Every row comes from one small tree of marks. The marks that hang from a mark follow it in brackets, in alphabetical order. Every link used is in the known rows. Which tree was each row made from?
In the rows, 128 means zero.
Known rows
bebed{dubozaf{mifo tukolog{pebavi} zerilat}}: [143 152 151  78 123 143 117 191  80 100 132 141 124  87  72  99 141  96
 185 100 129 112 191  70 134 175  96  88]
nizozo{dubozaf{mifo tukolog{pebavi{todo}}}}: [136 135 138  71 127 172 122 157  73  84 137 160 131 125  70  98 114 130
 162 116 142 124 218  96 135 141 104  93]
nizozo{dubozaf{mifo tukolog}}: [132 137 151  59  88 142 122 157 103 103 148 150  89 107 103 115 133 123
 123 105 131 116 177  81 170 131 106  83]
dubozaf{bebed donu mifo tukolog{pebavi}}: [ 69 149 140  90 128 149 131 171 108 103 181 130 115  86  82 115 146 126
 148 128 106 125 208  57 153 154 127  76]
dubozaf{mifo zerilat}: [112 123 143  85 119 131 124 177 124 128 105 129 135 106 111 122 164 105
 137 121 113 126 135  98 129 155  94 132]
tukolog{dubozaf{donu mifo} pebavi{todo}}: [ 68  98 142 121 174 167 124 168  98 108 124 134 181 135  75  84 173 142
 158 138 127 137 186  98 101 127 118  95]
pazig{zerilat{dubozaf}}: [130 118 127 135 122 120 119 113 160 118 154 138 140 109  82 159 105 107
 162 150 134 128  99 149 139 135 110 107]
todo{pebavi{tukolog{dubozaf{donu mifo}}}}: [ 86 117 135 102 175 161 119 148 103 108 113 110 185 152  97  88 188 147
 143 139 127 168 184 134  81 132 133  72]
pazig{zerilat{dubozaf{donu mifo}}}: [ 77 111 132 121 118 136 120 138 172 111 194 130 129  82  69 156 153 113
 157 153 109 127 110 107 141 143 105  99]
dubozaf{bebed donu zerilat}: [ 65 143 135  83 113 131 134 163 143 132 207 119 112  95 110 118 174 110
 121 128 110 126 169  77 144 152 159 131]
zerilat{dubozaf{bebed donu tukolog}}: [ 74 176 152  98  87 136 132 133 149 112 225 134  99  75 102 142 122 117
 148 129 113 116 164  90 180 139 136  86]
mifo{dubozaf{donu tukolog{pebavi} zerilat}}: [130 144 136 105 109 150 125 133 108 144 169 147 124 109  98 110 153 104
 188 124 146 153 145  93 126 162 133 109]
todo{pebavi{tukolog}}: [145 144 110 115 172 150 124 109 103 110 103 112 175 159 117 114 124 139
 152 140 137 163 171 180  73 141 141 120]
bebed{dubozaf}: [147 140 124 123 125 132 124 132 119 106 171 133 112 112 117 117 132 132
 126 105 125 105 153 106 135 150 143 114]
donu{dubozaf{mifo}}: [136 110 137 134 131 129 130 180 133 118 117 131 138 118 109 128 145 107
 108 128  92 125 137  73 127 166 103 150]
tukolog{dubozaf{donu} pebavi}: [ 84  99 145 144 151 138 124 150 114 130 117 121 153 137  96  95 163 132
 145 139 141 154 162 109 119 120 150  97]
donu{dubozaf{bebed mifo zerilat}}: [117 124 143  88 118 119 131 214 132 117 137 128 139  97  96 116 165  90
 106 122  79 117 173  41 144 193 111 152]
pebavi{todo tukolog{dubozaf}}: [123 134 131 112 179 149 127 129  83 114 109 128 191 180 109  83 137 151
 155 123 143 144 160 164  90 109 116  83]
bebed{dubozaf{donu mifo}}: [ 97 135 132 107 124 151 126 155 132  99 217 129 101  87 102 117 180 131
 123 109 105 104 167  65 136 160 140 105]
donu{dubozaf{bebed mifo tukolog zerilat}}: [121 147 154  70 105 121 131 214 114 118 154 135 116  89  93 112 147  83
 129 111  87 114 176  32 164 186  95 122]
todo{pebavi}: [144 125 124 123 148 144 121 114 124 118 108 125 156 138 120 125 121 137
 139 138 137 144 157 149 100 140 145 140]
tukolog{pebavi}: [134 120 123 144 147 136 126 135 110 121  92 128 151 131 109 124 117 123
 150 136 134 139 156 134 114 139 135 128]
nizozo{dubozaf{bebed tukolog{pebavi} zerilat}}: [130 151 148  42  94 130 123 174  85 110 155 148 107 105  74  94 122  98
 150 112 142 129 233  78 168 155 144  97]
nizozo{dubozaf{bebed donu mifo zerilat}}: [ 73 130 142  30  88 138 129 190 135 106 220 136  93  82  87 104 198 112
  94 114 108 119 215  39 167 165 153 114]
dubozaf{bebed donu mifo tukolog zerilat}: [ 59 162 154  48 100 140 132 184 122 121 211 129  98  73  97 116 178 108
 141 114  99 118 180  41 168 157 116  86]

Write each row's tree
[ 77 147 151 101 110 151 127 153 123 116 188 129  99  95 109 126 157 129
 144 122 109 128 144  77 151 131 107  88] => dubozaf{donu mifo tukolog}
[ 64 120 133 116 168 155 131 156 103 109 171 131 174 137  78  82 154 144
 145 135 132 136 219  96 119 130 160  88] => tukolog{dubozaf{bebed donu} pebavi{todo}}
[132 153 130 123 152 162 126 132  80 109 131 142 151 138  90 109  91 133
 189 129 140 131 178 132 113 124 108 108] => dubozaf{tukolog{pebavi{todo}}}
[ 95 146 138 130 128 154 128 139 107 118 163 126 113 115  96 118 127 123
 169 136 131 145 161 108 131 126 139 100] => dubozaf{donu tukolog{pebavi}}
[160 158 115 101 138 154 132 110  86 109 170 165 156 133  97 104 100 138
 178 117 144 120 203 101 132 165 127  83] => mifo{dubozaf{bebed tukolog{pebavi{todo}}}}
[ 69 124 143  90 116 146 126 177 138 130 165 120 118  94 102 121 194 111
 137 127 107 133 137  81 128 153 118 136] => dubozaf{donu mifo zerilat}
[106 138 142  89 112 124 129 155 154 100 134 136 141  79 104 147 130 115
 125 129 102 103 163  93 165 161 103 101] => zerilat{dubozaf{bebed mifo}}
[154 141 133 147 148 163 130 161  84 106 133 139 158 143  81 105  89 115
 174 132 117 136 177 104 109 151 112 143] => donu{dubozaf{tukolog{pebavi{todo}}}}
[111 168 127 120 144 177 126 136  87  88 236 143 118 111  73  95 122 140
 186 111 139 118 205  93 119 146 147  93] => bebed{dubozaf{donu tukolog{pebavi{todo}}}}
[101 109 138  97 175 144 126 175  90  96  94 140 193 134  74  82 147 143
 142 129 122 116 222  89 121 149 112  72] => tukolog{dubozaf{bebed mifo} pebavi{todo}}
[156 157 125  90  99 123 132 106 116 127 181 160 110 112 130 122 119 130
 136 110 135 113 160  87 165 158 130  75] => mifo{dubozaf{bebed tukolog}}
[ 76 151 135 113 105 136 132 131 168 112 210 129 118  81 105 145 141 121
 126 139 110 118 157  97 162 148 153 116] => zerilat{dubozaf{bebed donu}}
[ 48 114 158  63 126 126 127 197 128 127 162 124 139  96  94  88 212 116
 118 122 105 124 179  51 153 153 130  82] => tukolog{dubozaf{bebed donu mifo zerilat}}
[ 84 122 126 139 116 134 124 116 174 116 214 129 120  97  74 153 133 114
 158 154 127 136 102 131 138 133 131 111] => pazig{zerilat{dubozaf{donu}}}
[ 73 132 122 114 114 125 129 125 177 113 241 130 121  86  71 151 131 117
 142 152 113 124 142 103 157 148 144  97] => pazig{zerilat{dubozaf{bebed donu}}}
[121 152 124 106 117 141 133 115 113 121 206 151 118 106 101 114 136 128
 154 123 137 137 188  75 149 167 152  76] => mifo{dubozaf{bebed donu tukolog{pebavi}}}
[ 93 163 156  68  98 152 121 183 108 106 228 135  85  70  87 105 182 105
 162  91 115 106 167  49 151 164 117  91] => bebed{dubozaf{donu mifo tukolog zerilat}}
[117 125 132  72 179 138 122 155  93  96  81 118 198 148  97  90 157 149
 131 131 121 146 218 122  98 153 126  55] => todo{pebavi{tukolog{dubozaf{bebed mifo}}}}
[134 131 158  47 100 144 119 189  79 106 105 149 114 101  72  97 140  92
 163 112 141 132 201  78 150 152 103  97] => nizozo{dubozaf{mifo tukolog{pebavi} zerilat}}
[107 146 141  77 105 118 122 148 144  95 183 146 123  74  63 152 109 109
 162 133 107 109 151  90 181 157  80  48] => pazig{zerilat{dubozaf{bebed mifo tukolog}}}
[ 74 129 149 117 108 146 127 148 164 111 160 129 127  80 103 150 159 121
 140 141 104 127 129 102 145 144 114 122] => zerilat{dubozaf{donu mifo}}
[ 86 158 152  90 100 145 128 155 118 138 190 127  92 102 109 116 157 107
 166 120 126 140 132  91 148 129 125 117] => dubozaf{donu tukolog zerilat}
